Each row comes from the steps of one path. Every step used is in the known rows, and no mark comes twice. Write the path behind each row, first mark first.
(in the rows, 128 means zero)
Known rows:
vevik sumabo lufu punod pulosu: [170 150 136 159 145 156 118 105 147 110 111  82 151 115  72 100 127  87
 133 122 120 186 146 147 165 136  87 125 111 118]
vobo sumabo vevik punod: [131 108 127 144 148 198  63 108 131 124 166 107 120 148 105 117 126  82
 138  80 149 176  99 129 177 115 172 137  88  97]
lizeno lufu punod vitula: [191 113 117 216 131 118 157 133 139 113  86 109 118 144  94  69 125 130
  89  70 123 162 158 155 144 148  97 110 163 112]
lizeno lufu sumabo vevik punod vobo: [133 131 121 184 194 126  94  75 112  47 119  73 110 147 115 113 136  39
 119  83 170 164  80 151 143 123 144 110 123 109]
vobo sumabo vevik punod pulosu: [149  93 117 104 150 228  72 114 140 108 141 109 116 136  84  92 129  79
 140  85 164 180  81 122 195 116 156 130  92  78]
vitula sumabo vevik: [109 136 129 146 118 113  64  91 110 140 174 112 142 138 117 111 119 126
 130 120 160 164 106 137 163 117 155 125 110 178]
lizeno lufu punod: [168 113 124 198 132 107 118 125 136 112 135 121 124 144 109 126 128 101
 106 113 114 139 147 140 131 137 106 118 157 144]
punod vevik: [195 108 117 140 123 128 126 132 127 126 118  96 134 107 118 106 132 119
 125 128 105 150 132 127 122 132 131 124 119 113]
vitula sumabo lufu: [114 172 144 151 121 107 116 103 114 145 154  99 150 138 111 146 112 120
 120 114 121 168 131 156 149 129 135 135 107 172]
vitula punod vevik sumabo lufu: [189 144 139 194 160 101 111  91 122 142  49  44 168 104  97 115 138 128
 121  90  92 204 175 154 127 114 128 127 105 100]
lufu sumabo: [160 141 127 132 113 113 128 113 118 108 120  99 133 134 117  92 137 122
 141 108 122 133 108 126 148 134 119 129 142 129]
vobo punod vitula: [160 119 124 144 145  92 159 137 126 147  43 112 126 126  90  74 144 170
 124  70 113 140 163 156 150 129 140 130 152  80]
sumabo vevik punod pulosu: [142 102 121 103 158 199  67  95 135  65  96 120 112 128  97  87 131  75
 145 108 184 160  97 125 159 125 138 112 100 102]
sumabo lufu punod: [124 144 136 172 142 139 127 102 132 101 101 116 154 135 101 147 119  87
 127 120  89 158 162 150 162 140 109 123 122 160]
sumabo lufu punod vitula: [147 145 131 192 141 150 163 113 133 103  48 102 148 137  87  95 119 110
 110  81  99 176 171 166 176 150 102 114 128 129]
vevik sumabo lufu: [137 165 147 164 147 130 120  97 132 150 123  91 150 123 110 132 123 122
 123 118 132 174 140 148 115 126 120 137  99 113]
pulosu punod: [ 89 121 135 136 114 144 108 126 127 109 200 144 129 143 114 146 117 123
 130 115 138 119 142 138 121 116 121 130 128 100]
vitula punod: [114 125 132 147 146 100 121 112 123 125  66 112 140 131 125 133 138 148
 129  95 114 138 159 133 145 112 135 124 145 129]
pulosu punod vobo sumabo: [ 48 124 124 140 151 168 150 148 128 130 250 102 126 141 111 194 116  91
 118 111 115 135 123 143 168 102 141 146 121  79]
lufu sumabo vevik punod vitula: [171 133 127 164 137 162  99  82 116  60  58  82 116 146  92  16 135 104
 135  44 170 184 104 146 173 137 138 113 116  83]
vobo punod lufu sumabo: [188 125 115 139 127  36 109 109 117 160  81  98 131 122 100 119 166 171
 155  62  93 130 126 147 144 124 133 148 154 121]
vitula sumabo: [122 152 134 141  97  90 111 125 115 152 194 100 128 134 123 110 121 136
 126 118 133 147 126 138 145 125 140 138 124 162]
vevik sumabo lufu punod vitula: [172 166 142 216 140 134 150 104 138 119  82  70 148 126  78  67 122 117
 110  79 113 204 176 169 162 145  98 126 119  99]
lufu punod vitula sumabo: [157 154 128 196  92  98 142 132 121 124 149  76 128 141  91  45 121 133
 114  72 119 176 164 159 195 145 119 127 144 157]
sumabo vevik: [111 111 122 129 145 148  84  94 123 115 108 145 140 129 122 130 125 121
 131 129 154 148 109 127 143 118 144 115 112 145]
lizeno lufu sumabo vevik: [175 106 118 169 136 120  79  78 115 103 108 122 138 144 108 100 133 115
 118  92 161 155  80 136 132 123 127 110 140 135]
pulosu punod vitula sumabo lufu: [ 88 166 146 176 101 138 136 111 111 125 173 104 144 153  83 104 100 141
 104  64 138 178 155 181 156 127 119 131 117 114]

Which path is each row?
[179 115 121 108 146 184  65  78 123  47  90  94 118 133  83  52 139  66
 156  84 178 165  72 123 177 129 130 113 112 102] | lufu sumabo vevik punod pulosu
[202 114 119 188 131 174 126 130 137 140 140  68 163 126  79 136 121  78
 121  96  48 194 148 146 190 137 129 136 104 125] | vobo sumabo lufu punod vevik
[ 77 183 136 189 160  83 144 107 115 101 170  60 153 133 106 160 115  56
 118 123  91 171 157 170 192 133 125 128 118 189] | vitula sumabo lufu punod vobo
[167 137 143 183 125 152 101 105 127 121 184  76 156 115  88 129 116 104
 121 107 117 185 158 158 101 116 114 134  90  71] | pulosu punod vevik sumabo lufu
[159 101 124 148 112 148 111 132 125 103 192 111 131 120 106 125 121 116
 125 115 117 140 145 135 115 119 124 126 120  89] | pulosu punod vevik
[141 134 122 197 110 119  94  97 118 113 130  91 142 141  86  46 119 128
 115  75 145 191 143 158 206 134 134 113 128 170] | lufu punod vitula sumabo vevik
[147 156 131 148 119 131 111 107 129 109 145  87 151 132  73 110 117  84
 131 112 111 175 141 156 198 139 104 124 122 181] | vitula sumabo lufu punod pulosu
[129 135 133 140 136 175 137 123 132 169 139 113 151 140 102 166 117 117
 121 100  96 166 120 143 163 125 139 146 102 116] | vobo sumabo lufu
[ 72 132 125 146 204 149  98  94 118  59 125  92 114 131 130 138 130  47
 131 117 166 156 112 144 156 115 160 115  94 113] | sumabo vevik punod vobo
[215 129 127 165 119 112 114 127 129 145 148  60 135  98 113  73 137 127
 123 125 119 177 137 131 107 125 127 134 108  89] | punod vevik sumabo
[111  97 107 203 188 147 113 112 134 125 171  96 137 146 103 172 124  60
 100 100 120 174 110 146 190 113 143 120 132 138] | lizeno lufu punod vobo sumabo vevik
[127 169 141 188 114 100 108 105 120 120 168  86 157 144  96 132 114  91
 125 110  96 175 157 162 182 137 121 133 119 195] | vitula sumabo lufu punod
[121 117 132 142 155 167  64  90 125  83 118 118 116 140 118 105 129  83
 140 103 169 157 113 133 143 121 156 119  96 113] | sumabo vevik punod
[185 117 128 183 148 138  60  70 119  67 114  98 114 157 105  83 135  76
 127  69 173 168  86 142 133 126 138 114 125 113] | lizeno lufu sumabo vevik punod
[ 39 134 129 136 158 136 149 130 120  88 205 116 124 134 124 183 118  88
 122 129 133 116 138 146 135 109 125 127 126  96] | pulosu punod vobo
[109 122 131 153 110 159 150 134 127 106 142 132 120 141 100  93 115 152
 112  78 145 137 152 153 137 126 113 124 136  73] | pulosu punod vitula
[129 115 112 204 169 126 158 147 140 133 190  83 124 146 106 167 127  65
  96 102  92 154 130 148 178 122 125 133 148 123] | lizeno lufu punod vobo sumabo
[140 159 140 168 138  70 144 114 112 169  74  83 148 136  71  86 127 155
 117  54 105 179 169 182 172 129 145 138 131 123] | vobo punod vitula sumabo lufu
[201 104 117 142 152 167  60  78 126  54  95 100 109 144  81  56 138  66
 132  73 188 168  66 135 149 130 121 105 128  98] | lizeno lufu sumabo vevik punod pulosu
[158 128 122 182 126 133 159 131 135 102  86 105 126 134  96  65 128 131
 116  83 113 158 169 147 172 147 106 117 149 116] | lufu punod vitula
[ 85 157 129 173 189 124 159 105 127  80 108  90 150 128 112 183 121  49
 119 133  86 153 160 159 174 137 115 119 121 152] | sumabo lufu punod vobo
[201 117 124 199 144 145  95  82 118  65  61  86 105 158  90  22 134 105
 109  29 183 187  95 157 143 138 130 108 133  83] | lizeno lufu sumabo vevik punod vitula
[ 72 133 122 150 188 117 158 136 125 147 116  70 138 133 121 179 138 117
 120  91  92 152 141 139 195  99 154 138 137 108] | vitula punod vobo sumabo
[139 113 120 150 149 138  57  84 124 112 116 124 107 133 129 131 140 125
 140  76 162 167 113 141 129 123 150 127  91 126] | sumabo vevik punod lufu
[149 130 125 134 149 171 133 108 142  87  78 118 150 124  79 128 121  76
 132 124 103 158 144 144 179 142  93 115 124 144] | sumabo lufu punod pulosu
[135 140 126 165 122  99  40  84 113 135 189  93 108 139 122 115 133 128
 137  66 169 183 110 152 150 120 161 139  91 162] | vitula sumabo vevik punod lufu
[ 68 160 132 158 175 111  79  88 106  81 190  64 116 137 123 114 124  53
 131 104 172 172 109 153 174 114 171 124  93 147] | vitula sumabo vevik punod vobo
[153 146 130 157 119  57 136 135 113 171 108  81 127 132  81  54 137 170
 123  60 120 157 163 166 171 127 153 140 149 117] | vobo punod vitula sumabo
[184 105 120 159 142 101 120 118 122 125  49  79 144 111 115 113 142 137
 127  97  88 158 164 131 140 116 137 118 135 118] | vitula punod vevik
[128 115 123 111 152 131 126 118 132 114  44 116 134 119 102 113 140 139
 135 101 128 140 140 124 162 115 117 116 147 117] | vitula punod pulosu
[153 110 123 162 145 207 105 116 132 122 111  94 111 150  91  59 124 115
 119  43 158 198 111 144 189 125 162 131  98  68] | vobo sumabo vevik punod vitula
[156 131 130 147 139 155  60  73 116  58 119  91 123 144 107  72 138  77
 153  80 161 163  92 134 160 128 149 120 109 115] | lufu sumabo vevik punod
[162 108 115 125 131 154 127 133 143  89 114 118 129 119  89  97 131  94
 137 126 118 137 136 125 177 139  98 117 143 134] | lufu punod pulosu
